In the rows, 128 means zero.
Known rows, with every way that one mark hangs from another
biko[davas[vizon[bafu]] fikir[ropil]]: [132 119 141 152  77  88 122  73 123 146 143 126 169  79 111 150  34 151
 125 105 126 129 121  93 114 139 163 133 126 197 165 113  95 121 159  63
 146 145 115 147 152  75 134 139 145 147 106 169 104 111 141 158 196  66
  89 100 118 138  90]
ropil[bomeg[dedo dokoni] fikir]: [115  97 110  82 145 110 135 119 180  96 161 166 143  99 122 150 130 162
 165 117  95 144  55 135  78  99 160 121 134 167 187 171 126  80 145 102
 158 170 125 133 152  55  91 167 151 136 139 108 106 124 115 130 117 139
  99  87  95 145 128]
dedo[bomeg[dokoni ropil[fikir[biko]]]]: [ 95 108 104 110 116 101 121 108 142  88 167 144 138 126 131 163 139 170
 112 111 136 121  62 129 101 144 172 119 119 205 178 126 127 101 127 110
 176 149 126 141 139  51  95 158 104 126  79 134  92  80 112 114 141 161
  62 110  79 131 115]
ropil[bomeg[dedo] fikir[biko[davas[dubo]]]]: [104 113 116 108  87  79 124  98 123 131 162 156 176  89 119 159 113 177
 136 136  97 148  91 136  78 138 151 117 133 193 184 140 123 113 162  99
 147 167 154 143 179  44 102 155 151 139 126 168  81 118 116 131 124 150
  88  65  58 121 112]
ropil[bomeg[dedo]]: [111 115 115 105 140  97 138 117 152  97 145 149 127 113 123 160 119 164
 132 137  90 119  68 120  81 104 154 134 124 167 189 149 126  97 139  94
 138 183 132 131 163  71  87 154 161 142 139 100 126 115 120 118 123 131
 106  88  94 119 117]
biko[davas[dubo vizon] fikir]: [135 138 120 141  79  81 122  60  90 155 150 118 165  82 117 139  76 125
 159 108 150 134 118 129 118 140 108 132 123 173 157 138 112 124 177  80
 135 162 175 150 162  94 133 123 181 144 119 132  80 123 148 145 188 103
  97  77  86 134 112]
dedo[bomeg[ropil[fikir[biko]]]]: [ 94 114 117 128  98  93 127 110 131  94 161 136 139 132 135 165 144 180
  92 127 128 114  68 128  97 159 158 123 117 195 185 124 140 124 133 101
 169 144 136 149 139  52  92 156  91 130  74 138 108  71 109 114 144 163
  69  95  72 119 102]
biko[davas fikir[ropil[bomeg[dedo dokoni]]]]: [123  90 115 132 117  92 136 118 151 124 168 140 167  67 123 132  70 168
 152  95  99 128  83 113  82 112 180 109 136 214 178 141  90  70 141  81
 176 156 146 116 179  78 123 168 170 139 127 134 111 118 119 118 152  79
  80  91  85 152 116]
davas[dubo vizon]: [116 162 117  93  96 104 128  52 109 123 127 132 149 118 122 161 104 128
 149 142 148 131 106 136 111 131 115 140 105 177 151 124 128 128 167  93
 128 175 156 157 148  74 115 111 166 144 117 113  83 123 147 151 165 124
 115  94  95 115 125]
dokoni[bomeg[dedo ropil[fikir[biko[davas]]]]]: [ 86 102 124 128  89  59 120 109 108  97 153 167 127 110 126 186 103 166
 105 121 113 108 101 150 132 132 159 119 124 157 194 151 140  84 115  91
 224 162 140 124 154  53  87 183 138 148  93 165  72  98  97 118 139 152
  54 105  75 118  98]
biko[davas[dubo] fikir[ropil]]: [127 142 117 144  66  78 130  75 111 157 151 118 167  80 150 132  78 146
 117 111 141 131 109 137 106 145 128 124 130 206 161 101 109 128 167  59
 136 147 170 142 175  78 138 132 146 146 109 149  88 119 130 127 181  87
  87  82  79 140 106]
fikir[biko[davas] ropil[bomeg[dedo dokoni]]]: [ 88 101 110 112 103  82 125 119 147 113 144 149 150  85 123 165  74 183
 120 138 104 134  94 112  79 127 203 118 117 228 172 112  85  84 128  91
 157 170 141 117 187  48  99 163 155 140 119 167  94 109 119 123 150  70
  63 108  84 128 127]
dokoni[bomeg[ropil]]: [ 90 133 115 123 130  73 125 103 137  85 134 153 111 136 147 162 130 151
 105 120 138  92  83 147 135 125 129 130 109 155 172 131 145  95 108  80
 189 172 141 129 139  78  98 158 147 148 100 107  89  97 115 119 149 163
  96 116  84 112 105]
bafu[vizon]: [103 134 103 145 148  85 127 107 140  95 127 124 116 111 132 162 115 131
 101 123 119 124  92 100 111 138 124 178 113 153 162 116 147 112 142  86
  92 173 135 161 151  87 101 145 132 151 127 105  95 111 132 126 168 129
  89  94 121 125 106]
fikir[biko]: [103 134 104 138  90  86 127 115 125 101 123 132 121 115 135 170  96 164
  69 157 144 118  96 122 105 159 142 155 106 177 178 105 135 135 138  95
 106 170 130 153 162  51  90 145 125 149 109 134 102 100 135 131 163 109
  76 101 123 115 119]
dokoni[bomeg[dedo ropil[fikir]]]: [101 112 130  91 121  82 136 103 143  79 163 177 117 134 138 170 137 161
 127 113 110 105  77 160 120 104 143 128 122 145 194 162 159  81 117  92
 220 163 134 129 134  68  82 179 138 147 105 114  96 103  94 116 126 166
  88 113  76 118 108]
davas[biko dubo]: [133 159 102 116 113 103 127  55 109 114 154 146 135 126 151 168 112 137
 130 140 143 141 112 148 112 125 109 135  92 171 155 105 131 150 157  65
 113 152 179 158 164  53 111 119 157 143 110 102 105 116 138 123 154 150
  94  82  80 119 100]
ropil[bomeg[dokoni] fikir]: [111 112 101 104 142 104 122 126 178 104 155 162 152  94 126 121 135 158
 139 108 116 145  53 123  82 130 138 128 140 170 183 152 131  98 150 106
 132 165 125 141 146  53 107 155 151 134 141 115 120 117 127 133 128 146
 107  81  88 141 133]
biko[davas[dubo vizon[bafu]] fikir[ropil]]: [137 134 138 128  78  99 120  42 112 163 143 125 181  81 114 150  41 156
 149 120 131 140 131 119 108 137 146 119 122 213 151 100  91 127 182  53
 147 147 134 157 161  74 147 120 155 148 102 174  82 116 139 168 195  78
  99  96  86 125  92]
ropil[bomeg[dedo dokoni] fikir[biko[davas]]]: [102  84 105 111 108  83 118 126 148 110 157 165 163  81 105 157 102 172
 137 121 105 145  78 117  84 123 182 118 137 190 191 154 111  82 138 109
 158 169 133 131 170  47  92 174 156 140 129 155  87 117 119 124 130 123
  60  85  87 139 118]
vizon[bafu]: [120 127 114 123 121 114 119 102 146 103 124 145 130 115 117 167  96 159
 104 133 127 130  91 117 111 111 155 144 118 156 182 112 128 108 144  76
 117 164 105 159 145  60 102 141 124 153 116 125 104 111 126 143 153 108
 100 105 134 128  95]
fikir[biko[davas] ropil]: [ 86 132 109 153  60  72 121 105 115 127 121 129 155  96 136 167  68 162
  62 143 143 123 110 115 106 167 167 140 118 206 173  80 114 132 137  67
 132 154 143 136 173  58 104 144 124 145  98 176  97 102 132 126 184  66
  61 101 113 128 112]
dokoni[bomeg]: [ 97 140 114 126 124  81 114 100 150  84 133 158 126 125 146 147 127 155
 108 126 143 107  90 140 132 125 124 140 120 156 183 130 149 130 128  87
 145 177 134 147 163  75  92 151 145 147 116 115  93 113 127 123 154 141
 108 101  99 125 114]
ropil[bomeg fikir]: [105 120 110 119 126  92 129 129 174 111 152 153 149 100 134 124 142 175
 126 121 105 133  57 116  83 141 127 142 138 164 191 148 146 120 151  91
 130 158 122 147 149  47 103 151 138 133 133 118 122 115 131 129 132 158
 109  65  86 139 115]
fikir[ropil[bomeg[dokoni]]]: [103 129 104 109 135  97 128 113 181 102 140 143 148 100 141 132 107 171
 128 127 122 135  70 114  81 134 171 129 120 216 163 110 102  98 133  82
 135 170 132 128 165  59 116 146 154 133 122 119 123 109 132 132 150  97
 104 104  94 132 130]

Rows
[111 106 106  82 128 107 151 102 136  90 155 159 113 118 127 178 119 142
 144 107 107 129  66 151 102 105 158 131 116 159 183 163 135  42 121  96
 211 160 139 119 126  60  94 172 139 152 112 100 103 112 103 113 130 139
  66 123  97 132 116]
bomeg[dedo dokoni ropil[fikir]]
[ 97 109 110  87 113 101 136 114 172 106 144 150 133 110 131 176  91 194
 119 155 104 130  85 114  66 139 200 124 100 231 171 114  90  97 133  97
 146 171 120 129 180  46  89 160 136 132 114 144 106  97 119 129 143  94
  76 117 101 123 137]
fikir[biko ropil[bomeg[dedo dokoni]]]
[ 94 126 120 114 117  73 128 107 147  95 149 165 120 126 143 151 146 156
 110 109 134 107  76 155 126 143 119 131 124 143 182 145 166  97 118  87
 203 155 131 134 133  62 103 168 129 142  98 116 102  93 109 124 143 176
  97 105  78 124 105]
dokoni[bomeg[ropil[fikir]]]
[147 152 122 102 118 113 112  23 108 117 146 152 145 130 120 188  81 142
 159 147 135 150 142 129 119 118 130 129  81 183 145 103 106 142 175  68
 125 156 142 174 140  47 116 107 151 143 106 124  94 120 148 162 161 137
 104  97  89 109  85]
davas[biko dubo vizon[bafu]]
[126 111 110 128 131 100 132 119 179 119 155 132 158  78 137 115  95 174
 131 107 121 124  69 112  68 144 155 126 127 219 168 128  98 102 148  79
 138 155 134 127 170  70 128 154 152 130 116 112 121  98 130 130 164 103
  99  91  87 150 127]
biko[fikir[ropil[bomeg[dokoni]]]]
[ 94 117  98 109 145 111 119  97 137  81 145 139 130 133 132 164 138 148
 122 106 134 112  66 123 123 102 173 116 114 195 168 126 119  70 118  96
 184 167 150 126 138  90 101 149 132 137  95  90 102  99 114 107 144 138
  82 117  81 124 108]
dedo[bomeg[dokoni ropil]]
[ 96 126 111 125  81  82 143 122 121 100 143 136 117 122 132 176 117 172
  76 138 133 121  78 136 103 173 136 144 111 169 181 119 139 105 127  93
 163 150 125 147 139  41  98 156 105 145  90 140 107  81 116 125 154 151
  60 108 102 121 115]
bomeg[ropil[fikir[biko]]]
[159 156 121 125  99 106 128  34  97 132 171 130 148 102 132 158  87 133
 169 126 145 134 135 136 107 142  91 138  90 181 148 127 112 151 183  73
 125 139 171 168 159  58 124 115 170 133 106 100 100 109 155 143 182 138
  96  71  75 131 104]
davas[biko[fikir] dubo vizon]
[136 141 126 121 121 116 124  54 119  97 150 151 130 121 115 183  74 145
 140 140 134 138 125 113 119 120 147 145  87 164 161 112 112 132 156  72
 129 151 120 163 138  47 110 122 150 142 109 119 117 113 147 153 170 123
  93 100 111 116  83]
davas[biko vizon[bafu]]
[107 105 108  89 148 107 135 121 164  94 143 159 129 107 120 151 113 156
 151 124  95 131  66 120  86  91 172 125 118 181 180 159 111  66 134 103
 151 185 137 125 165  68  88 158 173 140 142  91 108 124 125 118 122 121
  99 104 101 131 135]
ropil[bomeg[dedo dokoni]]
[ 99 114 112  88 139 108 140 108 181  97 144 154 144 104 133 153 101 177
 139 129  98 129  69 117  71 103 185 127 116 214 169 130  96  80 134  91
 166 172 128 118 171  62  99 155 153 138 131 111 116 120 116 127 135  89
 101 114  93 130 128]
fikir[ropil[bomeg[dedo dokoni]]]
[153 134 148 141  99 111 131  55 130 127 166 138 145 102 126 166  50 166
 138 128 129 127 136 106 105 143 144 138  93 204 158  96  97 148 171  54
 133 126 120 158 146  44 129 130 129 134  92 139 128  94 143 157 200 103
  87  99 108 134  86]
davas[biko[fikir[ropil]] vizon[bafu]]
[129 106 135 122 115  96 146 119 163 129 164 140 148  88 141 133  92 183
 131 124  88 118  76 118  65 132 157 131 124 202 183 138 109 106 149  75
 146 152 130 128 172  69 106 158 143 133 121 115 132 101 117 118 155 108
  99  85  88 137 117]
biko[fikir[ropil[bomeg[dedo]]]]
[143 124 123 147 120  93 130 102 154 117 172 134 153  91 157 125  92 180
 124 123 116 122  94 115  78 151 130 130 107 208 167 113 101 150 154  57
 126 130 152 146 171  42 125 142 145 118 111 108 148  88 138 122 165 130
  93  69  71 146 100]
davas[biko[fikir[ropil[bomeg]]]]
[ 97 145  97 134  66  80 114  89  95 133 124 131 151 101 126 168  89 146
  94 145 147 134 112 135 114 151 138 127 119 186 164  98 118 134 155  79
 117 177 164 153 179  58 108 130 148 150 109 161  68 111 133 130 163 108
  72  89  95 115 110]
fikir[biko[davas[dubo]]]
[108 108 104  91 141 102 146 100 122  87 139 146 100 124 121 189 104 140
 135 120 116 121  83 141 109  95 171 128 106 170 170 151 116  35 110  93
 204 178 145 114 135  81  90 161 156 153 115  83  96 112 109 106 142 117
  69 134 109 120 117]
bomeg[dedo dokoni ropil]
[116 128 123 140  97  92 110  79 112 119 122 145 151  97  94 165  62 135
 137 121 124 137 117  98 132 119 156 135 126 165 171 120 109 105 153  82
 139 169 121 155 140  76 117 129 159 152 121 153  93 125 139 156 169  84
 101 105 118 123  88]
biko[davas[vizon[bafu]]]
[103  98 105  89 106 104 146 109 127  93 148 151 110 121 123 196 114 165
 112 129 119 128  81 149  94 126 169 132 103 178 181 149 125  64 119 107
 197 158 135 131 140  42  90 172 118 146  99 131  89  96 107 120 141 137
  44 127 103 121 123]
bomeg[dedo dokoni ropil[fikir[biko]]]
[102 119 126  96 118  95 143 111 167 106 141 151 139 111 146 160 105 188
 125 146  93 120  76 115  69 122 179 133 114 201 175 119 120  99 136  82
 150 169 131 130 168  60  92 153 144 136 132 121 125 113 120 120 138 100
 104  95  85 130 119]
fikir[ropil[bomeg[dedo]]]
[162 151 142 114  94 118 126  22 117 143 171 134 161 105 130 168  52 164
 160 129 137 143 140 128 100 130 130 122  85 218 142  97  92 157 185  46
 124 127 135 168 155  46 144 115 142 137  89 143 111  93 148 165 187 110
 101  99  82 127  91]
davas[biko[fikir[ropil]] dubo vizon[bafu]]
[103 116  94 110 102  79 110 102 136 131 157 153 183  82 116 133 115 169
 137 124 128 161  83 133  82 148 145 106 133 204 165 130 108 112 161 105
 142 169 156 145 178  42 121 146 156 138 116 166  69 114 132 140 141 142
  81  72  64 130 129]
ropil[bomeg[dokoni] fikir[biko[davas[dubo]]]]
[ 93  97 100 134 101  87 113 108 121 102 163 145 158 105 118 162 126 162
 108  95 135 126  76 122 123 136 181 109 131 203 178 130 121  91 118 103
 192 147 148 132 147  60 104 163 120 132  83 154  80  91 105 111 150 145
  46 104  73 126 107]
dedo[bomeg[dokoni ropil[fikir[biko[davas]]]]]
[116 149 107 121  82  79 114  50  80 138 126 135 165 104 116 154  88 117
 155 130 144 135 123 128 129 124 127 130 120 176 151 118 121 115 162  81
 140 173 170 150 156  87 123 112 183 152 126 134  68 132 145 145 165  98
 101  89  90 122 112]
biko[davas[dubo vizon]]
[134 137 105 146  87  86 119  84 100 148 147 122 159  82 127 136  89 134
 128 106 144 131 102 138 113 132 108 126 136 171 170 132 125 122 168  68
 129 164 175 145 173  92 131 136 162 149 118 126  84 126 132 127 170 113
  88  75  82 140 101]
biko[davas[dubo] fikir]
[131 100 122 107 135 105 145 109 177 115 165 139 148  82 133 134  84 175
 149 116  99 125  75 119  69 122 171 120 126 215 176 149  95  80 145  84
 156 158 132 125 173  67 109 164 160 132 125 107 118 106 120 124 149  93
  86 104  84 144 129]
biko[fikir[ropil[bomeg[dedo dokoni]]]]
[105 132 107 149  67  70 117  87  89 120 125 128 145  98 105 172  73 135
 101 143 149 127 119 106 124 160 150 148 118 180 169 108 120 130 143  93
 128 170 144 148 165  69 104 131 157 142 111 157  84 113 148 140 185  85
  71  97 111 121 113]
fikir[biko[davas[vizon]]]
